Each row comes from the steps of one walk. Every step used is in the known rows, and no mark comes twice. Write the walk behind each row, first mark first.
Known rows
rodak-geba-suve-rila-tobiz-bokituk: [ -0.5 -48.6   1.5 -12.6   1.2   5.0  24.1  12.6   0.5  -5.9  45.0   0.1
  -5.2 -51.7  11.3  48.9   9.8  -4.4  23.6]
geba-rodak-bokituk-suve-rila-tobiz: [-30.0   3.8 -18.7 -14.2  30.0  14.3  26.0  15.9   5.3  32.6  60.3  17.5
 -11.2 -48.7  -0.3  -5.8 -21.0 -25.4  13.8]
rila-suve-rodak: [-15.1   6.5  -6.1  10.0  22.2  10.9   8.4  10.7  10.7  29.2  71.5   1.4
  -2.4 -14.3  -4.5   2.8   5.2   6.4  13.0]
rila-suve-rodak-bokituk: [-19.2   0.4  -4.6   8.1  21.4  11.1   9.9  17.2  14.2  32.3  70.1   0.3
  -3.1 -68.5  -7.5   8.9   4.5   3.2   5.4]
bokituk-suve-geba: [-32.5  17.4 -17.6  -7.4  -5.7  11.8   0.9  -8.3   7.1   7.2  11.9   1.8
   0.0 -12.6  -4.2   9.0  -7.2 -15.6  -5.7]
rodak-bokituk-suve: [-33.4  -5.6 -21.1  -4.9  -3.3   0.3   4.7   1.3   2.1  -3.0  10.5  -2.0
  -2.2 -54.8  -3.5   8.1  -9.6 -21.2  -4.9]
suve-bokituk: [ -8.3   2.3  -0.1  -5.5  -2.3   3.2  -6.1  -2.2   1.9  15.1   2.1   3.4
  -0.3 -43.3  -2.7   6.9  -1.4  -1.2   6.9]
tobiz-bokituk-suve-rodak: [-13.9 -14.6 -17.0   2.3  20.4   8.5   1.4   0.5   4.6  -3.8  48.0  -6.8
  -3.3 -46.8  -6.9  22.7   1.2 -17.1   1.0]
geba-rodak-bokituk-suve: [-24.7   3.7  -6.2 -13.3  29.5  10.1   5.7  -3.4  -0.8   9.5  13.7   3.9
   1.6 -55.9  -1.0 -14.4 -21.1 -24.5  -1.1]
rodak-rila-suve-geba: [-20.7  39.6  -7.1   2.8  -7.9  17.7  10.8  -6.0  21.2  34.5  32.1   2.3
 -22.1 -25.2  -2.1  12.4  22.7  -1.6  -8.2]
geba-rodak-rila-tobiz: [  9.2  27.8   6.9  -3.7  30.3  13.2   8.4 -11.5   8.7  30.2  45.4  12.8
 -19.4 -11.7   3.1 -14.3   3.7 -14.1   2.3]
rodak-bokituk: [ -1.9  -7.0   0.7  -2.2   0.0   0.5   0.4   5.0   1.1   3.1  -2.1  -0.8
   0.6 -54.2  -0.6   2.9  -3.1  -3.4  -4.9]
bokituk-suve: [-29.9   0.9 -19.4  -3.4  -0.9   0.6   4.5  -4.0  -1.5  -7.7  11.8  -1.7
  -1.8  -0.2  -2.1   2.0  -7.2 -15.0  -0.6]
tobiz-bokituk: [ 16.3  -8.1   1.0   2.2  -3.2   2.8  -3.7   2.4   1.7 -12.5   0.6  -6.5
  -0.9 -37.1  -0.9  14.3   5.4  -1.7  -4.4]
tobiz-bokituk-suve-geba-rodak: [ -9.3  17.7  -2.7 -15.1  21.6  25.4   1.7 -10.7   7.9   8.4  14.6   2.2
   2.5 -48.1  -2.2   2.8 -13.9 -19.6  -4.6]
rodak-rila-tobiz-bokituk-suve: [-11.7  10.6 -23.5   3.6  -3.3   2.7   9.7 -13.7  13.0  -3.5  56.5   0.4
 -24.6 -47.1  -3.5  25.6  15.0 -27.4  -6.7]
rodak-rila-suve-bokituk: [-24.4  23.7 -11.7   2.2  -3.4   8.4   8.2  -3.3  16.2  34.2  37.3   2.1
 -21.3 -61.3  -4.0  14.2  21.3  -1.8   4.3]
geba-suve-rila: [-25.0 -11.6  -1.5 -13.8   0.7   0.5  23.6   6.9   4.7  -7.3   3.1  -0.8
  -5.3   5.5  11.5  29.9  -5.1  -6.6  13.1]
bokituk-suve-rila-tobiz: [-34.2   2.8 -31.3  -3.4   0.2   3.0  24.0  13.9   5.7  17.6  58.6   9.1
 -14.8   6.6  -3.5  11.2  -4.4 -16.8  15.6]

Which walk is each row?
[-33.1  -3.4 -16.0   2.3  22.4   6.4   3.3  -2.0   3.3   7.3  45.0  -0.4
  -2.9 -12.1  -5.7   9.1  -5.8 -16.8   6.2] => bokituk-suve-rodak
[ 11.7  -4.7 -10.7   0.1  -1.2   5.7  17.2  18.2   6.9  13.9  46.7   7.9
 -11.8 -27.8   1.1  22.7   6.8  -2.4  12.3] => suve-rila-tobiz-bokituk
[ -9.5  17.4 -18.1  -6.7  -5.8  17.8  -1.8  -8.9  13.4   6.3  59.6   3.7
  -2.0 -42.5  -5.3  23.7  -4.2 -16.2  -4.2] => rila-tobiz-bokituk-suve-geba
[ 16.9   9.1  -4.2   4.6  -2.8   5.0   3.3  -7.6  12.1   4.8  43.4   1.5
 -24.4 -46.4  -1.1  22.1  23.2  -9.8  -6.5] => rodak-rila-tobiz-bokituk
[ -7.5  -0.5 -22.6  -1.3  -0.7   3.7   2.8  -4.3   5.9  -9.1  62.4   1.0
  -5.7 -32.1  -3.4  14.6  -4.5 -16.5   1.1] => rila-tobiz-bokituk-suve
[-36.5   6.3 -20.3   6.6  20.0   6.6   7.0 -11.5  12.4  13.0  43.4  -1.7
 -24.0 -27.4  -6.1  17.9  14.3 -24.8  -1.0] => bokituk-suve-rodak-rila
[-20.5  13.9  -9.2  -2.0  -3.2   8.9   3.5   5.6   8.3  28.5  41.9   5.0
  -3.5 -45.8  -5.2   3.4   3.2   7.5  11.8] => rila-suve-bokituk
[ 23.8  36.6  12.3  -6.5  21.0  29.7   1.9 -15.3  18.8  33.1  43.6  11.6
 -19.8 -59.4   0.2   8.5   9.5 -13.8  -5.3] => suve-geba-rodak-rila-tobiz-bokituk
[-21.5  -3.9   5.1 -18.9  -0.7   1.3   0.9 -15.6   7.7  -5.4   8.1  -1.5
   3.3 -42.6   6.9  29.3  -8.0  -7.2   6.5] => geba-suve-bokituk
[  0.7  -3.3   5.0  -3.1  22.7   9.7   7.8 -19.1  21.1  -0.5  81.5  -3.4
 -20.4 -56.9   6.1  48.8  17.4 -17.7   1.8] => geba-suve-rodak-rila-tobiz-bokituk
[ -4.1  26.3  -5.5 -13.9  24.0  28.0   1.5 -11.5  11.4  19.8  62.1   9.0
  -1.7 -44.6  -1.4   2.4 -15.8 -20.8  -0.2] => rila-tobiz-bokituk-suve-geba-rodak
[-35.5  -3.1 -14.9 -13.6  29.2  13.0  24.0  17.0  -2.1  23.2  12.1   8.6
  -7.0 -52.1  -0.6  -4.0 -18.7 -23.4   9.9] => geba-rodak-bokituk-suve-rila
[ 21.5  -1.0  -0.5   1.1  -1.1   3.6  -1.8   2.5   6.8  -1.6  47.6   3.0
  -3.8 -32.5  -0.3  13.6   4.1  -1.8   1.2] => rila-tobiz-bokituk
[ -3.3 -14.4  -4.4 -13.9  -0.1   4.7  23.6   6.0  11.0  -6.0  51.9   2.8
  -9.3 -27.1  10.6  42.6   1.1  -9.9  14.2] => geba-suve-rila-tobiz-bokituk
[-23.7 -13.9 -29.7  -5.0  -3.4   1.7  20.2  16.1   2.1  -4.9  12.9  -1.6
 -13.3 -35.0  -3.4  27.7   2.4 -18.8   4.8] => tobiz-bokituk-suve-rila
[-38.0  -4.1 -31.7  -6.5   1.6   4.3  25.6  17.4   6.8  20.6  57.1  10.5
 -12.3 -49.3  -4.4  16.1  -9.4 -21.9  11.9] => rodak-bokituk-suve-rila-tobiz
[-13.3  -7.4 -18.3  -2.2  -2.7   1.1   1.5  -2.5  -0.3 -19.1  14.5  -8.9
  -1.9 -36.7  -3.1  18.2  -1.1 -15.5  -2.3] => tobiz-bokituk-suve
